Each row was made from one small tree. Brackets hold a mark, then the marks that hang from it, in the order of their numbers. Every link used is in the known rows. Write each row's tree.
Known rows
[Z702 [Z129 [Z527 Z773]] Z504]: [ 28.4 -40.1   3.6 -30.4  -4.9 -17.8   0.5  -6.0  -3.7 -40.0  19.0   6.8
  45.1  21.0 -51.0  -1.5  55.2   1.2]
[Z854 Z527]: [-14.8 -19.4  -3.8  -5.9  -2.7  -6.6  -2.4   2.7 -22.4  -6.9   7.1   5.1
  -3.9  -5.9  16.2  21.3  -3.1  10.3]
[Z504 [Z527 Z773 [Z854 Z927]]]: [-13.4 -33.5  24.0  -6.7  25.4 -19.7 -33.9   9.1  -5.0 -21.2  34.5 -20.3
 -12.0  27.6  -9.3  -9.6  11.3 -22.2]
[Z527 Z773]: [  6.8 -11.8  18.3   8.7  -4.5  -9.0 -17.6   9.9  -4.8   1.4  -0.1  -7.4
  11.2  11.3 -11.9 -20.1  16.0  -7.7]
[Z395 [Z854 [Z527 Z504 Z773]]]: [ -8.4 -21.4  -2.9 -28.8  -9.4 -16.1 -20.2  62.1 -35.0 -16.2  34.5 -37.7
  20.7  11.1  -2.4 -13.5  22.3  25.1]
[Z129 [Z702 [Z504 [Z527 Z773 [Z854 Z927]]]]]: [ -2.1 -29.0  -8.3 -25.6   6.3 -13.4 -19.8  15.2 -24.3 -19.4  19.5 -33.6
  24.7  17.9 -43.9 -16.6  19.8  -7.4]
[Z504 [Z527 Z773 Z854]]: [ -6.9 -42.1   7.5 -17.6  10.6  -6.6 -30.4  -4.9   1.3 -15.9  21.0 -32.4
   1.7  23.3  -2.5   0.6  16.0  -8.8]
[Z129 Z527]: [ -4.2 -15.3  -1.5  -4.9   2.0 -16.5  -7.8   3.1  -9.4 -13.8  18.1   5.5
  -1.4   0.9  -2.4  26.9  18.2 -11.3]
[Z702 Z129 [Z504 [Z527 [Z854 Z927]]]]: [  5.5 -40.7  -0.9 -42.2  25.0  -8.1   4.9 -16.1  10.5 -51.2  32.9  -3.8
  18.5  27.3 -37.8  -3.0  21.0   1.5]
[Z854 Z527 Z927]: [-23.8 -10.4  19.2   3.6  15.9 -24.6  -5.2  17.4 -30.4 -11.5  24.3  19.8
 -18.9   0.0  10.1  10.2  -9.7  -5.8]
[Z504 [Z527 Z773]]: [ -5.3 -28.9  18.1   2.1   4.4  -7.1 -28.4 -18.0  -2.4 -11.8  16.3  -8.6
  18.2  19.7  -8.9   4.9  19.8  -0.6]
[Z773 [Z527 Z504 [Z854 Z927]]]: [ -4.4 -19.0 -22.6 -53.1  -5.9 -33.4  -7.1  83.2  -2.4 -11.5  12.1 -16.3
  -1.5  10.2  -1.7 -16.8  16.2   2.5]
[Z395 [Z854 Z527]]: [-16.3  -9.1  -5.4 -29.3   9.2   1.1   6.2  20.9 -36.9 -26.7  43.0 -19.4
  -8.7   8.7  12.1  17.6  -4.6  16.8]
[Z129 [Z527 Z504 Z773 [Z854 Z927]] Z702]: [  1.1 -23.9 -14.1 -19.6  -7.8 -46.0 -50.3  80.4 -31.6   0.0  26.2 -35.6
  14.1   0.1 -37.1 -23.0  40.1 -37.3]
[Z773 Z527]: [  1.1 -10.3 -15.1 -37.7 -10.7  -6.4  11.7  18.7  -6.5 -13.9  -0.3   8.8
   3.9   6.8   1.8  13.7   9.4   7.3]
[Z527 Z504 Z773 Z854]: [  7.2 -32.1  -8.8 -20.4 -15.2 -20.6 -34.6  64.6   6.3   7.4  -3.2 -47.4
  14.6   9.8 -11.4 -42.8  28.1   3.1]
[Z702 [Z129 [Z527 Z773 [Z854 Z927]]] Z504]: [ 20.6 -47.9  10.3 -37.3  13.4 -29.6  -3.4  15.2  -5.3 -47.7  35.6  -5.6
  18.8  29.5 -52.4 -14.6  45.4 -18.5]

Write each row's tree
[ 26.7 -54.6  -7.4 -45.2   1.0 -16.3  -2.3   4.7   1.6 -44.5  22.8 -12.8
  28.8  24.4 -46.1  -5.5  51.0  -6.6]
[Z702 [Z129 [Z527 Z773 Z854]] Z504]
[  2.8 -28.0 -39.9 -62.7 -19.6 -18.3  -5.0  67.8   3.9  -9.5  -0.2 -28.8
   9.8   7.0   2.1  -7.1  21.8  16.4]
[Z773 [Z527 Z504 Z854]]
[ 16.0 -39.1   8.2 -27.0   3.0 -39.0 -34.1  48.8   0.0 -24.6  34.8  -8.5
  14.3  13.3 -39.0 -20.6  47.1 -32.4]
[Z702 [Z129 [Z527 Z504 Z773 [Z854 Z927]]]]
[ -2.0 -21.5  12.5 -10.6   1.6 -38.4 -38.2  81.2  -0.4   3.6   9.9 -35.5
   3.7  13.9 -17.6 -55.9  22.5 -13.7]
[Z527 Z504 Z773 [Z854 Z927]]
[ 12.8 -38.9 -29.7 -37.2 -11.1 -20.1 -18.4  30.5 -30.7 -19.3  13.8 -44.4
  25.6   9.3 -43.3  -5.0  41.7 -13.6]
[Z129 [Z527 Z773 Z854] [Z702 Z504]]
[ -9.5 -19.5   8.3 -22.3   4.2  -4.0  -7.7  27.9 -41.3 -24.8  42.4 -27.1
  -0.6  16.9   1.9   1.6   8.7  11.0]
[Z395 [Z854 [Z527 Z773]]]
[-22.7   1.1  13.1 -20.6  25.3 -13.5   4.3  37.2 -41.9 -30.9  55.7  -9.3
 -23.0  12.2   5.5   8.3  -8.7   1.3]
[Z395 [Z854 Z527 Z927]]
[  2.8  -8.0 -37.8 -18.6 -25.1 -26.4 -30.1  44.3 -21.8   6.5   9.3 -19.3
  34.5 -18.4 -27.1   8.5  36.2  -7.8]
[Z129 [Z527 Z504] Z702]
[ -7.3  -9.2  -5.9 -17.4   6.9 -29.9 -19.8  70.9   4.3   1.4  11.2 -27.5
  -8.6   4.0  -5.4 -34.0   6.3  -8.0]
[Z527 Z504 [Z854 Z927]]
[ 21.9 -46.5 -21.8 -50.8   3.9  -9.9  12.3  -3.5   4.8 -46.8  23.6  -8.9
  21.1  15.0 -38.1  10.4  38.5   0.3]
[Z702 [Z129 [Z527 Z854]] Z504]
[ -6.6 -16.0 -10.9 -45.4  10.1 -21.6   5.8  43.6  -9.4 -22.0  20.6  -4.6
 -24.3  15.1   2.8   1.0   1.8 -13.3]
[Z773 [Z527 [Z854 Z927]]]
[ -7.7 -33.3   1.0  -7.0 -22.1 -26.2 -32.0  47.8 -22.4   5.0  -0.1 -13.3
  29.1  -0.2   0.7 -13.6  26.2  19.2]
[Z854 [Z527 Z504 Z773]]
[ 21.1 -32.7 -11.0 -34.6  -0.9 -10.0  12.9 -14.9   0.3 -42.2  18.7  11.9
  36.4  11.4 -41.9  14.1  41.2   6.3]
[Z702 [Z129 Z527] Z504]
[ 16.8 -21.5 -13.2 -23.7 -11.4 -21.1 -18.0  19.0   7.5 -18.0  20.9   9.6
  32.9  -1.9 -27.7   8.4  42.2  -6.8]
[Z702 [Z129 [Z527 Z504]]]
[  4.6 -42.2  -9.8 -24.6 -13.1 -35.2 -38.6  59.4  -5.7  -5.9  13.5 -37.1
  12.2   8.8 -13.3 -12.8  44.9  -9.0]
[Z129 [Z527 Z504 Z773 Z854]]
